Every row comes from one small tree of marks. Brackets hold a mark, then the marks that hang from it, in the order of their numbers. Every link used is in the known rows. Which tree was each row made from?
(in the rows, 128 means zero)
Known rows:
{z281 z481}: [106 141  74 132 123 109 103 138 138 170 132 107 167 111 101]
{z393 {z281 z95} z526}: [ 86 132 167  96 157 107 165  65 133 117 141 138 139 174 124]
{z963 {z526 z393}}: [152 121  99 111 151 121 115 132 174 120 135 140 151 135 111]
{z281 z95}: [ 81 133  90 129 143  29 145  84 129 145 152 153 149 156  98]
{z467 {z481 {z281 z95}}}: [ 82 143 134  99 110  58 135 119 119 141 193 178 130  85  69]
{z481 {z281 z95 z393} {z467 z149}}: [133  96 118 182 132 162 118 122 100 107  95  95  94 146 163]
{z526 z393}: [158 163  82  82 123  83 109 137 170 167 130 131 141 149 139]
{z393 z281 z526}: [104 146 134  76 152 135 139  77 151 149 130 119 158 179 102]
{z526 {z393 z281}}: [143 177 123  55 118 105 121 132 165 169 134 143 140 158 164]
{z149 {z467 {z481 {z281 z95 {z393 z526}}}}}: [164 146 120 146  83 119 144 135  89 137 120 140 110 128  63]
{z526 {z393 {z281 z95 z481}}}: [131 159 165  92 114 112 138 147 142 131 136 143 125 122 207]
{z963 {z526 {z393 {z281 z95 {z481 {z467 z149}}}}}}: [143  89 148 147 138 176 126 164 135  86 117 139 128 106 172]
{z393 {z281 z95 {z481 z467}} z526}: [ 94  99 180 152 138 135 157 112 104  94 129 116 128 145 142]
{z281 z95 z393 z481}: [146 131 142 172 148 142 125 139 126 114 111 100 118 103 155]
{z393 z281}: [ 86 169 100  66 133  91 125  91 143 187 141 146 170 174 100]
{z963 {z526 {z393 {z281 z95 {z481 z467}}}}}: [137  98 160 143 138 136 137 152 135  83 133 147 131 124 153]

Write each row's tree:
[150 142 101 100 117 197  84 164 139 165 125 129 119  54 101]
{z467 z149 {z481 {z281 z393}}}
[102  90 169 158 138 174 149 123 103  98 111 106 123 128 162]
{z393 {z281 z95 {z481 {z467 z149}}} z526}
[122 153  89 133  64  62 143 131  81 162 142 168 132 125  49]
{z149 {z467 {z481 {z281 z95}}}}
[136 139 160 117 109 104 137 158 126 125 131 139 118 132 196]
{z526 {z393 {z281 z95 {z481 z467}}}}
[159 131 119 105 126 220  91 156 143 147 120 117 112  57 102]
{z467 z149 {z481 {z281 {z393 z526}}}}
[133  96 158 180 145 130 142  92 106  78 118  90  89 178 137]
{z481 {z281 z95 {z393 z526}} z467}
[122 149 151 108 121  98 127 131 127 132 169 160 109  84  85]
{z467 {z481 {z281 z95 z393}}}
[164  90 117 217 140 179 110 176 102 107  79  86 104  97 165]
{z281 z95 z393 {z481 {z467 z149}}}
[133 162  67 120  61  81 126 138  92 183 136 157 142 128  34]
{z149 {z467 {z481 z281}}}
[144  82 140 188 145 191 126 113 105  83  89  78  85 151 166]
{z481 {z281 z95 {z393 z526}} {z467 z149}}
[129 117 166 118 142 143 138 138 152  90 140 150 136 113 164]
{z963 {z526 {z393 {z281 z95 z481}}}}
[101 103  63 150 114 137  99 122 111 151 112  98 132 151 121]
{z481 z281 {z467 z149}}
[140 131 132  88 147 136 125 125 168 120 136 150 151 142 131]
{z963 {z526 {z393 z281}}}
[161 112 169 178 163 175 137 127 130  84 103  79 107 109 158]
{z281 z95 {z393 z526} z481}
